What can hang from each mark
U: N
N: C U
D: C
C: D L N T
E: L
X: E U
L: C E M
M: L
T: C

Every row comes from one small tree of marks. The marks that hang from a mark follow it in brackets, in alphabetical order. Every link used is in the known rows. Which tree was each row made from?
Known rows
E(L): [.14, -.10, .00, .08, .15, .08, -.06, -.01, -.04, .05, -.02, -.34, .06, -.08, .14, -.11, .11, .01, .10, -.08, -.07, .03, -.10, .11]
L(C(D T) E M): [-.19, -.08, -.03, -.05, .02, -.05, .06, -.05, .12, -.15, .07, .10, .13, .14, .05, .02, .12, .05, .16, -.07, -.02, -.16, .05, .02]
C(D L(E) N): [.25, -.02, .03, .04, .02, .03, .03, .06, -.14, -.10, .09, -.05, -.09, .03, -.12, .05, -.07, .10, .06, .00, .08, .03, -.08, .01]
N(C(D L T) U): [-.01, .08, .06, -.09, -.14, -.08, -.04, .00, .05, -.06, .05, -.07, .07, -.09, -.09, .03, -.12, .23, -.26, .02, .03, -.04, .05, .02]
D(C(L(M) T)): [.05, -.20, .00, -.10, -.05, -.11, -.01, -.10, .02, -.16, .04, .14, -.05, -.12, .03, -.17, -.02, .11, -.04, -.07, .07, .08, .12, .01]
E(L(C M)): [-.17, -.28, .00, .07, .13, .02, -.03, .01, -.01, -.01, -.07, -.05, .07, -.04, .25, -.02, .26, -.06, .16, -.05, -.16, -.07, .05, .04]
L(E): [.26, .04, .02, .05, .11, .11, -.04, .00, -.09, -.01, .05, -.56, .11, -.04, .09, -.06, .03, -.04, .19, -.03, .03, .05, -.17, .12]
X(E(L(C(N) M))): [-.14, -.19, -.02, .15, .15, -.02, .02, -.15, .00, .04, -.09, .25, -.04, .05, .17, .02, .21, -.25, .19, .02, -.16, .07, .00, -.06]
T(C): [.18, .02, .03, .02, .03, .04, .07, .18, -.05, .18, -.06, -.22, .06, -.03, .09, -.07, .06, -.01, .04, -.04, -.04, .03, .00, .00]
D(C(L)): [.29, -.06, .05, .00, .01, -.04, -.04, .12, -.11, -.06, -.05, -.12, .00, -.17, .03, -.09, -.04, .14, .05, -.05, .12, .11, .01, .01]
D(C(L T)): [.23, -.05, .02, -.06, -.03, -.08, -.01, -.02, -.04, -.09, -.02, .03, -.01, -.15, -.05, -.14, -.09, .16, .04, -.07, .19, .12, .05, -.01]
U(N(C(D L(E) T))): [-.01, .06, .10, -.06, -.07, -.08, .02, .01, .19, -.24, .18, -.25, .15, -.09, -.27, .07, -.08, .07, -.21, .01, .16, -.08, .02, .07]
M(L(C(D N T) E)): [.07, .02, -.08, .16, .09, .16, .12, -.03, .01, -.04, .04, .34, -.05, .14, -.13, .09, .00, -.16, .16, .00, -.02, -.07, .03, -.13]
N(C): [.11, .11, .07, .02, .08, .09, -.09, .07, .05, .01, .00, -.42, .14, -.16, .08, -.05, .04, -.02, .00, -.03, .00, .08, .01, .06]
L(C(D N T) E M): [-.22, -.04, -.07, -.02, .07, .03, .05, -.12, .11, -.09, .03, .35, -.03, .21, -.06, .07, .05, -.03, .18, .01, .04, -.08, .06, -.09]
L(C(D N(U) T) M): [-.41, .06, -.06, -.07, -.02, .03, -.03, -.10, .05, .14, -.10, .52, -.08, .20, .03, .08, .00, .01, .01, .09, -.06, -.03, .07, -.12]
D(C(L(E) T)): [.33, -.08, -.01, -.02, -.03, -.05, .03, -.08, -.03, -.21, .06, -.16, .01, -.09, -.11, -.09, -.11, .11, .09, -.05, .24, .07, -.03, .02]
X(E(L) U): [.09, .04, -.06, .04, .00, -.09, -.03, -.13, -.08, .12, .03, -.50, -.03, -.09, .18, -.13, .04, -.25, .03, -.04, -.12, .04, -.24, .21]
N(C(T)): [.04, .12, .05, -.04, .06, .06, -.07, -.07, .12, -.01, .03, -.26, .12, -.15, -.01, -.10, -.01, .01, -.02, -.03, .08, .09, .05, .03]
C(D L N(U)): [.06, .08, .03, -.01, -.06, .03, -.06, .07, -.19, .12, -.06, .10, -.14, .02, -.03, .06, -.13, .14, -.11, .08, -.02, .07, -.08, -.02]
N(C(D T) U): [-.11, .25, .00, -.08, -.05, .00, -.08, -.06, .18, .03, .02, -.08, .12, .03, -.05, .00, -.10, .14, -.20, .01, .02, -.05, .00, .01]
L(C(D) M): [-.23, -.05, .02, -.04, .05, -.05, -.01, .14, .04, .00, -.04, .12, .13, .06, .18, .02, .17, .07, .12, -.08, -.15, -.13, .09, .01]
X(E U(N(C(D)))): [-.20, .39, .04, -.09, -.09, -.15, -.05, .03, .20, .08, .09, -.40, .13, -.05, -.06, .03, -.06, -.26, -.25, .03, -.04, -.06, -.13, .16]
D(C(L N)): [.25, -.01, .01, .04, .04, .03, -.04, .06, -.13, -.01, -.10, .14, -.15, -.10, -.08, -.05, -.10, .04, .07, .02, .18, .20, .03, -.10]

Which tree is each row?
[-.01, .19, -.06, .02, -.04, .08, .06, .12, .00, .27, -.11, .23, -.11, .22, -.06, .07, -.10, .03, -.13, .07, -.05, -.02, -.03, -.12] -> T(C(D N(U)))
[-.16, .25, .09, -.04, .06, .01, -.08, .15, .23, .00, .04, -.24, .22, -.04, -.10, .05, -.01, .00, -.18, -.01, .02, -.07, .01, .06] -> U(N(C(D)))
[-.13, .05, -.06, .03, -.04, -.20, .03, .03, .01, .07, -.03, -.11, .05, .05, .13, .02, .10, -.14, .10, -.06, -.13, -.14, -.13, .11] -> X(E(L(C(D))) U)
[-.07, -.12, .00, -.03, -.15, -.03, .10, .10, -.09, .11, -.03, .37, -.20, .13, -.03, .07, -.04, .06, -.27, .07, -.15, -.04, .08, -.09] -> T(C(D L(M) N(U)))
[.08, .12, -.03, .05, .00, .17, .02, .07, -.11, .33, -.16, .01, -.14, .10, .02, .04, -.07, -.11, -.05, .13, -.02, .11, -.06, -.10] -> T(C(N(U)))
[.09, .02, .01, .01, -.13, -.01, .09, .18, -.14, .19, -.09, .25, -.17, .10, -.09, .10, -.11, .12, -.20, .09, -.04, .00, .01, -.11] -> T(C(D L N(U)))
[.16, -.05, -.05, .19, .12, .25, .09, -.08, -.09, .01, .00, .14, -.07, .01, -.04, .06, .02, -.28, .23, .05, .02, .06, .00, -.12] -> M(L(C(N T) E))
[.06, .01, .09, -.09, -.07, -.10, .00, .06, .08, -.16, .10, -.03, .10, -.16, -.12, -.04, -.05, .23, -.15, -.08, .07, -.02, .13, .02] -> N(C(D L T))
[-.01, .08, .00, -.07, -.08, .01, -.03, -.07, -.12, .10, -.02, .26, -.16, .04, -.11, .01, -.18, .18, -.13, .08, .05, .08, -.03, -.04] -> C(D L N(U) T)
[-.06, -.11, -.02, .08, .12, .15, -.01, -.04, -.07, -.01, -.04, .01, -.03, .08, .11, .08, .12, -.20, .26, .07, .00, .04, -.01, -.05] -> L(C(N) E M)
[.01, -.14, .05, -.08, -.09, -.11, .06, -.09, .16, -.36, .24, -.11, .09, -.05, -.11, -.02, .01, .13, -.17, -.08, .00, -.10, .10, .08] -> N(C(D L(E M) T))
[.08, -.15, .01, .01, .00, .01, .03, -.02, -.08, -.18, .13, .06, -.12, .07, -.06, .02, .01, .05, -.01, -.01, -.04, -.01, -.02, .04] -> C(D L(E M) N)
[.11, -.02, -.04, .12, .06, .07, .13, .04, .03, -.10, .08, .08, .11, .06, -.02, .05, .06, -.09, .14, -.08, -.08, -.16, .02, -.03] -> M(L(C(D T) E))
[-.21, .21, -.02, -.01, -.05, -.17, -.02, -.04, .27, -.01, .10, -.36, .10, -.02, -.07, .02, .00, -.26, -.28, .00, -.08, -.12, -.14, .17] -> X(E(L) U(N(C(D))))
[-.07, -.14, -.01, .05, .12, .02, -.01, -.04, .00, .04, -.09, -.01, .09, -.06, .10, -.05, .14, .02, .22, -.05, .03, -.01, .03, -.01] -> E(L(C(T)))
[-.15, -.08, -.04, .01, .08, -.07, .02, .02, .11, -.02, -.05, .19, .12, .06, .01, -.01, .11, .15, .14, -.10, .01, -.14, .05, -.03] -> E(L(C(D T)))
[-.03, -.14, .01, .04, .08, .05, -.01, .03, -.05, -.06, .01, -.27, .12, .00, .21, .03, .19, -.11, .25, .00, -.07, -.04, -.03, .06] -> L(C E M)
[.07, .08, -.07, .21, .04, .21, .05, .06, -.10, .07, -.05, .17, -.06, .19, -.01, .21, -.02, -.20, .06, .10, -.12, -.09, -.09, -.11] -> M(L(C(D N(U)) E))
[.09, -.03, .06, -.10, -.05, -.11, .01, .05, -.06, -.05, .07, .02, .03, -.10, -.04, -.10, -.04, .26, -.02, -.09, .04, .00, .03, .07] -> C(D L T)
[-.09, -.12, .08, -.09, -.14, -.03, -.07, -.14, .00, -.07, .06, -.15, .01, -.19, .08, -.03, -.02, .04, -.27, .05, -.07, .06, .09, .05] -> N(C(L(M) T) U)
[.06, .12, -.03, .02, .04, .06, .11, .18, .03, .16, -.06, .24, -.08, .16, -.10, .00, -.03, .04, -.01, -.02, -.01, -.01, .04, -.13] -> T(C(D N))
[-.04, -.08, -.05, -.07, -.09, .01, -.05, -.22, -.04, .00, -.07, .39, -.24, .02, -.06, -.05, -.15, .03, -.13, .09, .10, .16, .06, -.10] -> D(C(L(M) N(U) T))
[-.20, -.03, -.07, .01, .02, .14, -.03, -.22, -.04, .07, -.06, .13, -.09, .15, .06, .10, .00, -.16, .14, .15, .03, .05, -.05, -.07] -> L(C(N(U) T) E M)
[-.05, .08, .10, -.10, -.14, -.03, -.10, .15, -.06, .05, .06, -.62, .02, -.31, -.04, .02, -.06, -.20, -.25, .09, .06, .05, -.05, .17] -> X(U(N(C(L))))
[-.29, -.09, -.08, -.01, -.06, -.24, .04, -.05, .07, .00, .02, .00, .01, .09, .21, .00, .17, -.20, .02, -.07, -.25, -.17, -.07, .12] -> X(E(L(C(D) M)) U)
[-.24, .20, -.05, -.03, .00, .05, -.04, -.02, .00, .21, -.16, .41, -.05, .17, -.04, .10, -.08, .06, .09, .10, .06, .01, .01, -.15] -> L(C(D N(U) T))
[.12, -.20, .03, -.03, -.03, -.08, -.03, .04, -.05, -.14, .00, -.01, -.04, -.14, .10, -.12, .03, .08, -.03, -.07, -.01, .07, .08, .04] -> D(C(L(M)))
[.19, -.02, -.02, -.03, .00, .01, -.01, -.08, -.06, -.03, -.06, .30, -.18, -.08, -.16, -.09, -.15, .09, .05, .01, .25, .20, .07, -.13] -> D(C(L N T))
